Each row was made from one small tree. The marks that hang from a mark follow it in brackets, in the order of their numbers. Every link used is in the known rows. Write each row's tree.
Known rows:
q_304(q_124(q_644(q_139))): [-0.09  0.10  0.01 -0.06 -0.12 -0.07 -0.05  0.00  0.00 -0.07  0.01 -0.05
  0.02  0.27  0.15 -0.17  0.04  0.03 -0.09  0.26  0.00 -0.11  0.02  0.02]
q_203(q_124(q_304 q_644(q_139(q_500) q_379(q_415)))): [-0.14  0.05  0.03 -0.12 -0.17  0.00 -0.05 -0.04  0.01 -0.06 -0.05 -0.03
  0.04  0.48  0.02 -0.06  0.00  0.02 -0.12  0.25 -0.01 -0.12 -0.03  0.14]
q_644(q_379): [-0.10  0.11  0.02 -0.06  0.12 -0.07 -0.08 -0.05  0.02 -0.08 -0.04 -0.07
  0.03  0.20  0.02 -0.11  0.04  0.05 -0.06  0.24 -0.03 -0.07  0.04  0.02]
q_803(q_147(q_139(q_500(q_182)))): [-0.08 -0.02 -0.05 -0.03 -0.04 -0.10 -0.12 -0.02  0.02 -0.09 -0.04 -0.14
  0.01  0.12  0.02 -0.22 -0.02  0.02 -0.01  0.22  0.08 -0.01  0.00  0.01]
q_124(q_304 q_644(q_379)): [-0.12  0.06 -0.04 -0.08 -0.31 -0.04 -0.06 -0.04 -0.02 -0.08 -0.01 -0.04
  0.05  0.43  0.01 -0.16  0.04  0.04 -0.19  0.24 -0.03 -0.11 -0.01  0.04]
q_203(q_139(q_500 q_644 q_671)): [ 0.22 -0.02  0.05 -0.09 -0.04  0.02 -0.12 -0.05  0.00 -0.10  0.02 -0.10
  0.05 -0.01  0.15 -0.10  0.00  0.08  0.04  0.27  0.04 -0.06 -0.02  0.11]
q_139(q_500 q_644(q_379(q_415)) q_671): [ 0.14  0.02  0.04 -0.16 -0.12 -0.09 -0.07 -0.07  0.03 -0.08  0.03 -0.10
  0.16 -0.12 -0.01  0.06  0.00  0.02  0.03  0.22  0.03 -0.12  0.00  0.13]
q_139(q_644 q_671(q_676)): [ 0.28  0.02 -0.02 -0.15  0.01 -0.03 -0.13 -0.03 -0.03 -0.05  0.07 -0.12
  0.08  0.00  0.08  0.03  0.02  0.03  0.01  0.26  0.09 -0.09  0.01  0.04]
q_803(q_147(q_139(q_671(q_676)))): [ 0.03 -0.04 -0.04 -0.06  0.04 -0.06 -0.14 -0.01  0.00 -0.06  0.00 -0.15
 -0.01  0.29  0.01 -0.14  0.00  0.02  0.00  0.22  0.12 -0.03  0.00 -0.01]
q_203(q_124(q_304) q_139(q_500 q_644(q_379) q_671)): [ 0.11  0.00  0.00 -0.11 -0.11  0.10 -0.11 -0.06  0.01 -0.07  0.00 -0.08
  0.06  0.20  0.18 -0.04 -0.04  0.06 -0.06  0.30 -0.07 -0.10 -0.04  0.15]
q_139(q_500(q_182) q_644(q_379) q_671(q_676 q_803)): [ 0.23 -0.07 -0.03 -0.17  0.07 -0.05 -0.06 -0.10 -0.03 -0.03  0.01 -0.11
  0.20 -0.32  0.19  0.19 -0.02  0.02  0.04  0.25 -0.02 -0.18  0.08  0.17]
q_676(q_147(q_139(q_500 q_671))): [ 0.01 -0.06 -0.01 -0.07 -0.26 -0.05 -0.08  0.00 -0.03 -0.08  0.00 -0.13
 -0.02  0.09  0.17 -0.12  0.02  0.04  0.07  0.23  0.06 -0.01  0.02  0.13]
q_222(q_203(q_124)): [-0.02  0.15  0.04 -0.06 -0.06 -0.01 -0.10 -0.08  0.01 -0.04 -0.02 -0.05
 -0.03  0.41  0.11 -0.17  0.00  0.07  0.01  0.29  0.05 -0.08  0.02  0.00]
q_676(q_147): [-0.05 -0.05  0.00 -0.06 -0.27 -0.05 -0.12 -0.01 -0.01 -0.10  0.02 -0.08
 -0.04  0.15  0.14 -0.19  0.05  0.05  0.01  0.24  0.04  0.01  0.04  0.04]
q_644(q_139(q_500(q_182) q_671) q_379(q_415)): [-0.07 -0.01  0.07 -0.11  0.16 -0.15 -0.01 -0.04  0.01 -0.11 -0.06 -0.05
  0.05  0.08 -0.13  0.08  0.01 -0.03  0.06  0.18  0.03 -0.11  0.06  0.17]
q_671(q_676): [ 0.09  0.06 -0.04 -0.09  0.09  0.00 -0.13 -0.05 -0.02 -0.05 -0.01 -0.09
  0.02  0.26  0.09 -0.03  0.04  0.04  0.01  0.26  0.08 -0.04  0.03 -0.02]
q_203(q_124 q_139(q_500 q_671(q_676 q_803(q_147)))): [ 0.15 -0.11  0.03 -0.10  0.08  0.14 -0.16 -0.10 -0.01 -0.03 -0.01 -0.10
  0.02  0.25  0.28 -0.01 -0.03  0.09  0.08  0.30  0.04 -0.09  0.00  0.14]
q_671(q_676 q_803(q_147)): [ 0.12 -0.09 -0.05 -0.11  0.01 -0.03 -0.16 -0.10 -0.04 -0.04 -0.02 -0.09
  0.05  0.21  0.16 -0.06  0.02  0.04  0.02  0.24  0.08 -0.06  0.06 -0.01]
q_671(q_676(q_147(q_139(q_500(q_182)))) q_803): [ 0.10 -0.12 -0.09 -0.11 -0.02 -0.03 -0.09 -0.06 -0.06 -0.03 -0.05 -0.10
  0.02  0.09  0.34 -0.03  0.01  0.03  0.08  0.24  0.03 -0.06  0.09  0.14]
q_203(q_124(q_644)): [-0.08  0.12  0.04 -0.07 -0.02  0.05 -0.11 -0.04  0.02 -0.04  0.01 -0.08
  0.01  0.38  0.14 -0.18  0.02  0.08 -0.09  0.30  0.02 -0.09 -0.03  0.07]
q_139(q_500(q_182) q_644 q_671(q_676)): [ 0.26 -0.03 -0.03 -0.15 -0.03 -0.03 -0.10 -0.05 -0.02 -0.06  0.05 -0.13
  0.15 -0.28  0.11  0.13 -0.02  0.02  0.06  0.26  0.08 -0.11  0.03  0.11]
q_124(q_304 q_644(q_139 q_379(q_415))): [-0.14  0.02  0.00 -0.11 -0.22 -0.11 -0.03 -0.02 -0.02 -0.10 -0.05  0.00
  0.02  0.54 -0.10 -0.12  0.05 -0.01 -0.15  0.20  0.01 -0.11  0.00  0.08]
q_203(q_139(q_644 q_671)): [ 0.20  0.00  0.03 -0.07  0.07  0.01 -0.13 -0.02 -0.01 -0.10  0.03 -0.08
 -0.01  0.13  0.12 -0.17  0.02  0.07  0.00  0.27  0.03 -0.05 -0.01  0.06]
q_483(q_500): [-0.11  0.10  0.07 -0.07 -0.14 -0.03 -0.13 -0.05 -0.01 -0.11 -0.05 -0.05
 -0.01  0.20 -0.05 -0.07  0.04  0.06 -0.01  0.27  0.09 -0.05  0.00 -0.04]

Which tree is each row?
[-0.15  0.10  0.01 -0.06 -0.04 -0.08 -0.03 -0.01  0.02 -0.07 -0.01 -0.04
  0.05  0.27  0.13 -0.14  0.04  0.03 -0.12  0.26 -0.05 -0.14  0.03  0.04]
q_304(q_124(q_644(q_139 q_379)))
[ 0.04 -0.02  0.02 -0.09 -0.25  0.15 -0.11 -0.04 -0.01 -0.06  0.02 -0.07
  0.00  0.42  0.18 -0.10 -0.02  0.09 -0.06  0.30  0.01 -0.10 -0.06  0.16]
q_203(q_124(q_304 q_644) q_139(q_500 q_671))
[ 0.09  0.07  0.03 -0.06  0.18  0.08 -0.16 -0.03  0.03 -0.07 -0.01 -0.07
 -0.02  0.29  0.24 -0.23 -0.01  0.09 -0.05  0.32 -0.02 -0.05 -0.04  0.08]
q_203(q_124 q_139(q_644))
[ 0.25 -0.08 -0.03 -0.15 -0.13 -0.03 -0.13 -0.02 -0.03 -0.06  0.08 -0.12
  0.07 -0.02  0.16  0.02  0.03  0.04  0.02  0.26  0.08 -0.07  0.03  0.08]
q_139(q_644 q_671(q_676(q_147)))
[ 0.06 -0.02 -0.03 -0.06 -0.05 -0.10 -0.14 -0.01  0.01 -0.08  0.01 -0.15
  0.02  0.14  0.00 -0.22  0.00  0.02 -0.04  0.22  0.09 -0.04 -0.02  0.01]
q_803(q_147(q_139(q_644 q_671)))
[ 0.05 -0.05 -0.03 -0.07 -0.06 -0.04 -0.14 -0.04  0.00 -0.06 -0.01 -0.16
  0.04  0.17  0.03 -0.09 -0.01  0.03  0.03  0.22  0.13 -0.04 -0.01  0.03]
q_803(q_147(q_139(q_500 q_671(q_676))))
[ 0.08 -0.01  0.00 -0.14 -0.02 -0.12 -0.06 -0.05  0.03 -0.08  0.03 -0.10
  0.15 -0.22 -0.01  0.06 -0.02  0.00  0.02  0.22  0.01 -0.12  0.02  0.14]
q_139(q_500(q_182) q_644(q_379(q_415)) q_671)
[ 0.04 -0.08  0.05 -0.12  0.22 -0.08 -0.06 -0.07 -0.03 -0.07 -0.06 -0.07
  0.06  0.18  0.02  0.08  0.03  0.00  0.01  0.20  0.03 -0.14  0.09  0.12]
q_644(q_139(q_671(q_676 q_803(q_147))) q_379)
[-0.05  0.03  0.09 -0.11  0.20 -0.15 -0.03 -0.03  0.00 -0.10 -0.05 -0.04
  0.00  0.30 -0.15  0.01  0.05 -0.02  0.02  0.17  0.04 -0.10  0.05  0.12]
q_644(q_139(q_671) q_379(q_415))
[ 0.03 -0.03 -0.01 -0.07 -0.10 -0.08 -0.12 -0.08 -0.02 -0.07 -0.06 -0.11
  0.03  0.13  0.15 -0.18  0.00  0.04  0.02  0.22  0.05 -0.05  0.03  0.05]
q_671(q_803(q_147(q_139(q_500))))
[-0.11  0.07  0.03 -0.10 -0.11  0.02 -0.05 -0.02 -0.01 -0.05 -0.02 -0.05
  0.01  0.47  0.03 -0.05  0.01  0.03 -0.14  0.26 -0.02 -0.14 -0.02  0.13]
q_203(q_124(q_304 q_644(q_139(q_671) q_379)))
[ 0.28 -0.17 -0.04 -0.17 -0.20 -0.04 -0.09 -0.07 -0.05 -0.05  0.05 -0.12
  0.15 -0.34  0.28  0.13 -0.02  0.03  0.09  0.25  0.04 -0.12  0.07  0.18]
q_139(q_500(q_182) q_644 q_671(q_676(q_147) q_803))
[-0.05  0.03  0.00 -0.09 -0.31 -0.06 -0.06  0.00 -0.05 -0.10 -0.02 -0.03
  0.00  0.43 -0.02 -0.15  0.04  0.02 -0.14  0.23  0.06 -0.09 -0.01  0.06]
q_124(q_304 q_644(q_139))
[ 0.00  0.00  0.05 -0.13  0.28 -0.11 -0.04 -0.03 -0.01 -0.08 -0.05 -0.04
  0.01  0.34 -0.12  0.09  0.04 -0.02  0.04  0.18  0.06 -0.11  0.06  0.11]
q_644(q_139(q_671(q_676)) q_379(q_415))
[-0.17  0.06 -0.01 -0.08 -0.06 -0.12 -0.02 -0.01  0.03 -0.07 -0.02 -0.04
  0.07  0.20  0.10 -0.09  0.01  0.00 -0.08  0.24 -0.04 -0.14  0.04  0.08]
q_304(q_124(q_644(q_139(q_500(q_182)) q_379(q_415))))
[-0.16  0.11 -0.03 -0.08 -0.12 -0.08 -0.06 -0.02  0.04 -0.05  0.02 -0.04
  0.04  0.35  0.11 -0.17  0.03  0.03 -0.12  0.25 -0.04 -0.12  0.01  0.00]
q_304(q_124(q_644(q_379(q_415))))
[-0.05  0.01  0.01 -0.07 -0.05  0.12 -0.10 -0.03  0.00 -0.05  0.01 -0.05
 -0.04  0.58  0.15 -0.15  0.00  0.07 -0.13  0.30 -0.05 -0.12 -0.04  0.14]
q_203(q_124(q_304 q_644(q_379)) q_139(q_671))
[-0.07 -0.05 -0.05 -0.04 -0.18 -0.07 -0.08  0.01 -0.01 -0.09 -0.03 -0.11
 -0.03  0.06  0.19 -0.18  0.01  0.03  0.04  0.23  0.03  0.00  0.04  0.12]
q_676(q_147(q_139(q_500(q_182))))
[ 0.16 -0.04 -0.03 -0.17  0.08 -0.08 -0.07 -0.06  0.02 -0.05  0.03 -0.11
  0.17 -0.17  0.03  0.16 -0.02  0.00  0.04  0.23  0.04 -0.13  0.03  0.13]
q_139(q_500(q_182) q_644(q_379(q_415)) q_671(q_676))
[ 0.13  0.07 -0.02 -0.09  0.06 -0.01 -0.08 -0.03 -0.03 -0.05 -0.02 -0.15
  0.02  0.15  0.10  0.01  0.00  0.03  0.07  0.24  0.10 -0.07  0.01  0.10]
q_147(q_139(q_500 q_671(q_676)))
[-0.01  0.03  0.11 -0.10  0.10 -0.08 -0.02 -0.05  0.00 -0.11 -0.06 -0.07
  0.08  0.03 -0.03  0.09  0.02  0.02  0.04  0.21  0.01 -0.12  0.05  0.16]
q_644(q_139(q_500 q_671) q_379)
[ 0.10 -0.08 -0.10 -0.10 -0.02 -0.03 -0.10 -0.01 -0.02 -0.05 -0.01 -0.12
  0.05  0.04  0.24 -0.05  0.01  0.03  0.04  0.26  0.05 -0.04  0.05  0.10]
q_671(q_676(q_147(q_139(q_500(q_182) q_644))))
[ 0.10 -0.08  0.10 -0.11 -0.11 -0.09 -0.07 -0.07 -0.04 -0.11 -0.04 -0.09
  0.06  0.00  0.02  0.03  0.01  0.02  0.08  0.20  0.10 -0.09  0.05  0.13]
q_644(q_139(q_500 q_671(q_803(q_147))))
[ 0.02  0.01  0.01 -0.07 -0.15  0.13 -0.12 -0.02 -0.02 -0.06  0.03 -0.05
 -0.07  0.58  0.15 -0.17  0.00  0.07 -0.10  0.30  0.00 -0.09 -0.05  0.12]
q_203(q_124(q_304 q_644) q_139(q_671))
[-0.01 -0.05 -0.03 -0.06 -0.04 -0.10 -0.11 -0.07 -0.02 -0.07 -0.06 -0.12
  0.03  0.08  0.14 -0.18 -0.02  0.02  0.01  0.22  0.04 -0.05  0.05  0.06]
q_671(q_803(q_147(q_139(q_500(q_182)))))
[ 0.07 -0.04 -0.03 -0.07 -0.18 -0.08 -0.10  0.02 -0.02 -0.08  0.03 -0.13
 -0.02  0.08  0.18 -0.19  0.03  0.04  0.01  0.23  0.04 -0.02  0.02  0.12]
q_676(q_147(q_139(q_644 q_671)))
[ 0.25  0.02  0.03 -0.14 -0.10 -0.08 -0.11 -0.06 -0.04 -0.07  0.05 -0.10
  0.07 -0.08  0.13 -0.05  0.02  0.04  0.00  0.24  0.03 -0.11  0.03  0.08]
q_139(q_644 q_671(q_803))
[ 0.14  0.12 -0.02 -0.08  0.07 -0.09 -0.09  0.01 -0.02 -0.07  0.01 -0.14
  0.00  0.11  0.07 -0.15  0.01  0.02 -0.02  0.23  0.05 -0.07 -0.01  0.08]
q_147(q_139(q_644 q_671))
[ 0.12 -0.01  0.11 -0.12 -0.06 -0.08 -0.05 -0.07 -0.06 -0.10 -0.05 -0.08
  0.04 -0.01  0.05  0.06  0.02  0.02  0.10  0.21  0.08 -0.11  0.06  0.15]
q_644(q_139(q_500 q_671(q_803)))
